Each row comes from the steps of one walk. Every step used is in the known rows, and no mark comes twice. Write the walk behind each row, first mark first.
Known rows
rusupep > voto > fugas > zatod: [-0.08 -0.19  0.05  0.26 -0.07  0.16  0.17 -0.31 -0.06 -0.10  0.15 -0.15
  0.01 -0.17  0.19 -0.10  0.09  0.03  0.23  0.12 -0.29]
tefal > zatod: [ 0.22  0.15 -0.28  0.06 -0.01 -0.07 -0.02  0.21 -0.23  0.00 -0.14 -0.16
 -0.12 -0.22  0.02  0.06  0.09  0.12 -0.11 -0.08 -0.17]
fugas > voto: [-0.05  0.02 -0.26 -0.03 -0.15  0.01  0.02  0.07 -0.23  0.21 -0.05 -0.18
 -0.12 -0.39  0.01 -0.08  0.23  0.12  0.08 -0.13  0.12]
tefal > zatod > bubili > bidob: [ 0.29 -0.06  0.00 -0.16 -0.04 -0.09 -0.08  0.25  0.13 -0.08 -0.02  0.09
  0.13 -0.04 -0.01  0.09  0.04 -0.16 -0.23 -0.04 -0.22]
bidob > fugas: [ 0.02  0.39 -0.22  0.10  0.16  0.18  0.06  0.01 -0.04 -0.01 -0.13 -0.05
 -0.05  0.21 -0.04  0.09 -0.02  0.20  0.21  0.06  0.19]
bubili > zatod: [ 0.20  0.41 -0.14  0.10  0.06 -0.09  0.01  0.03 -0.12  0.12 -0.07 -0.01
 -0.13 -0.24  0.05  0.10  0.05  0.04 -0.54  0.02 -0.02]
bidob > bubili: [ 0.11  0.51 -0.27 -0.06 -0.18 -0.04 -0.08  0.08 -0.18  0.10 -0.32 -0.17
  0.03  0.27 -0.12  0.06 -0.02  0.39 -0.04  0.16  0.10]
fugas > voto > bubili > bidob: [-0.08 -0.09  0.00 -0.07 -0.15 -0.11 -0.16  0.16  0.19  0.09  0.10  0.15
 -0.06 -0.26  0.05 -0.13  0.08 -0.14  0.05 -0.07  0.04]
bubili > bidob > fugas > zatod > tefal: [ 0.08 -0.11  0.45  0.03  0.18 -0.14  0.12 -0.21  0.05  0.17  0.06  0.18
  0.04  0.28  0.16  0.15 -0.22  0.02  0.19  0.11  0.13]
bidob > fugas > zatod: [ 0.04  0.20 -0.01  0.16  0.10  0.09  0.22 -0.14 -0.13  0.16 -0.17 -0.01
  0.00  0.27  0.10  0.12 -0.14  0.08  0.35  0.11  0.15]
rusupep > voto > bubili: [-0.17  0.14 -0.20  0.20 -0.16  0.25 -0.12  0.12 -0.19 -0.07  0.14  0.04
 -0.11 -0.11  0.07 -0.18  0.20 -0.17  0.14  0.19 -0.15]
tefal > zatod > bubili > bidob > fugas: [ 0.13 -0.04  0.03 -0.06  0.16  0.04 -0.05  0.12  0.35 -0.18 -0.06  0.13
  0.22  0.29 -0.04  0.13 -0.13 -0.09  0.03 -0.12 -0.04]
tefal > zatod > fugas > voto: [-0.17 -0.34 -0.32  0.00 -0.16 -0.16  0.03  0.27  0.04 -0.07  0.00 -0.20
 -0.06 -0.39 -0.12 -0.09  0.16  0.16  0.05 -0.39 -0.17]
zatod > bubili: [ 0.15  0.33 -0.09 -0.13 -0.13  0.16 -0.04 -0.02 -0.24 -0.01 -0.07 -0.05
 -0.07  0.04 -0.02 -0.03  0.19 -0.15 -0.05  0.25 -0.05]
bidob > bubili > zatod: [ 0.14  0.54 -0.20  0.01 -0.06 -0.16 -0.05 -0.02 -0.11  0.15 -0.29 -0.05
  0.08  0.16 -0.11  0.11 -0.12  0.31 -0.53  0.07  0.05]
tefal > zatod > fugas > voto > bubili > bidob: [-0.19 -0.46 -0.07 -0.03 -0.15 -0.28 -0.20  0.37  0.46 -0.20  0.15  0.13
  0.01 -0.26 -0.11 -0.13 -0.02 -0.09  0.04 -0.33 -0.26]
tefal > zatod > bubili > bidob > fugas > voto > rusupep: [-0.14 -0.52 -0.03 -0.14  0.22  0.08 -0.06  0.18  0.28 -0.34  0.08 -0.14
  0.23  0.00 -0.21 -0.02 -0.08  0.00 -0.16 -0.38  0.00]
bubili > bidob: [ 0.27  0.24 -0.10 -0.04  0.03 -0.09 -0.02  0.32  0.16  0.07 -0.02  0.03
 -0.01 -0.11  0.11  0.16  0.11  0.14 -0.16  0.09  0.02]
fugas > zatod > bubili: [ 0.14  0.10  0.09 -0.08 -0.17  0.08  0.15 -0.18 -0.32  0.16 -0.12 -0.02
  0.00  0.10  0.09 -0.04  0.04 -0.28  0.12  0.28 -0.08]
tefal > zatod > bubili > bidob > fugas > voto: [-0.13 -0.37  0.04 -0.14  0.05  0.00 -0.03  0.06  0.25 -0.02 -0.01  0.07
  0.25  0.03 -0.09  0.00 -0.07 -0.07  0.17 -0.38  0.07]

Which walk is each row?
[-0.18 -0.15  0.07 -0.18  0.02  0.15  0.00 -0.02  0.29  0.04  0.02  0.11
  0.24  0.13 -0.05  0.02  0.01 -0.05  0.25 -0.16  0.24]  zatod > bubili > bidob > fugas > voto
[-0.13 -0.23 -0.12 -0.03  0.25  0.10  0.01  0.24  0.30 -0.20  0.09 -0.16
  0.10 -0.09 -0.09  0.08 -0.01  0.29 -0.09 -0.25  0.26]  bubili > bidob > fugas > voto > rusupep
[ 0.23  0.18  0.08 -0.20 -0.09  0.04 -0.07  0.17  0.14  0.00  0.01  0.11
  0.08  0.07  0.03  0.09  0.14 -0.13 -0.16  0.18 -0.05]  zatod > bubili > bidob
[ 0.14  0.01  0.26  0.03 -0.08 -0.15  0.13 -0.26 -0.52  0.28  0.00 -0.02
 -0.19 -0.08  0.15  0.00  0.00 -0.10  0.05  0.25 -0.01]  fugas > zatod > tefal
[-0.10 -0.34  0.36  0.21 -0.05  0.04  0.13 -0.55 -0.31 -0.08  0.28 -0.06
 -0.11 -0.18  0.20 -0.17  0.09 -0.06  0.15  0.21 -0.28]  rusupep > voto > fugas > zatod > tefal
[-0.32  0.05 -0.11  0.06 -0.04  0.17 -0.09 -0.15 -0.03  0.02 -0.01  0.06
 -0.12  0.06 -0.10 -0.16 -0.04 -0.09  0.40 -0.08  0.23]  bidob > fugas > voto > bubili
[ 0.11  0.08  0.13  0.09  0.14 -0.04  0.21  0.02  0.27  0.14 -0.08  0.12
  0.15  0.27  0.16  0.23 -0.23  0.09  0.27  0.04  0.13]  bubili > bidob > fugas > zatod
[-0.03 -0.11  0.54  0.08  0.12 -0.12 -0.03 -0.30  0.07  0.06  0.10  0.35
 -0.04  0.41  0.10  0.02 -0.32 -0.26  0.26  0.24  0.07]  voto > bubili > bidob > fugas > zatod > tefal
[ 0.09  0.41 -0.05  0.12  0.01 -0.06 -0.15 -0.05 -0.10  0.02  0.00  0.15
 -0.25 -0.12 -0.02 -0.02 -0.07 -0.25 -0.45  0.16 -0.10]  voto > bubili > zatod
[ 0.22 -0.01  0.22 -0.13 -0.11 -0.06  0.09  0.03  0.05  0.18 -0.04  0.15
  0.13  0.12  0.16  0.08 -0.02 -0.26  0.01  0.23 -0.10]  fugas > zatod > bubili > bidob
[ 0.18 -0.09  0.46  0.07  0.05 -0.12  0.10 -0.64 -0.26 -0.06  0.10 -0.01
 -0.23 -0.05  0.09 -0.08 -0.05 -0.04  0.08  0.27 -0.16]  voto > fugas > zatod > tefal
[-0.16 -0.30  0.01 -0.21  0.16  0.20 -0.04  0.09  0.27 -0.28  0.11 -0.09
  0.17  0.11 -0.17 -0.03  0.00  0.02 -0.10 -0.15  0.18]  zatod > bubili > bidob > fugas > voto > rusupep
[-0.26 -0.33 -0.20  0.03 -0.19 -0.14 -0.16  0.18  0.09 -0.18  0.06 -0.04
 -0.15 -0.26 -0.17 -0.26  0.04 -0.12  0.13 -0.25 -0.24]  tefal > zatod > fugas > voto > bubili
[ 0.06  0.17  0.09 -0.13  0.11  0.19 -0.04  0.03  0.32 -0.09 -0.02  0.18
  0.18  0.41 -0.02  0.12 -0.05 -0.05  0.09  0.10  0.13]  zatod > bubili > bidob > fugas
[-0.24  0.04 -0.22  0.05  0.05  0.16  0.06 -0.06 -0.09  0.12 -0.09 -0.13
 -0.02 -0.07 -0.06 -0.03  0.05  0.21  0.32 -0.21  0.29]  bidob > fugas > voto
[ 0.17  0.21  0.17  0.05  0.06 -0.19 -0.03 -0.20 -0.37  0.15  0.05  0.04
 -0.22 -0.23  0.05  0.05  0.04 -0.04 -0.56  0.10 -0.03]  bubili > zatod > tefal
[-0.27 -0.10 -0.27 -0.08 -0.05 -0.18 -0.05  0.17  0.14 -0.25 -0.08 -0.28
  0.10 -0.03 -0.35 -0.08 -0.08  0.43 -0.65 -0.23 -0.01]  bidob > bubili > zatod > fugas > voto > rusupep
[-0.08 -0.12 -0.35 -0.05  0.00  0.08  0.00  0.20 -0.25 -0.11  0.02 -0.38
 -0.15 -0.41 -0.09 -0.11  0.23  0.20 -0.23 -0.10  0.08]  fugas > voto > rusupep
[-0.29 -0.35  0.49  0.22  0.04  0.06  0.00 -0.22  0.04  0.06  0.29  0.34
  0.10  0.27  0.19 -0.07 -0.17 -0.28  0.36  0.17 -0.03]  rusupep > voto > bubili > bidob > fugas > zatod > tefal
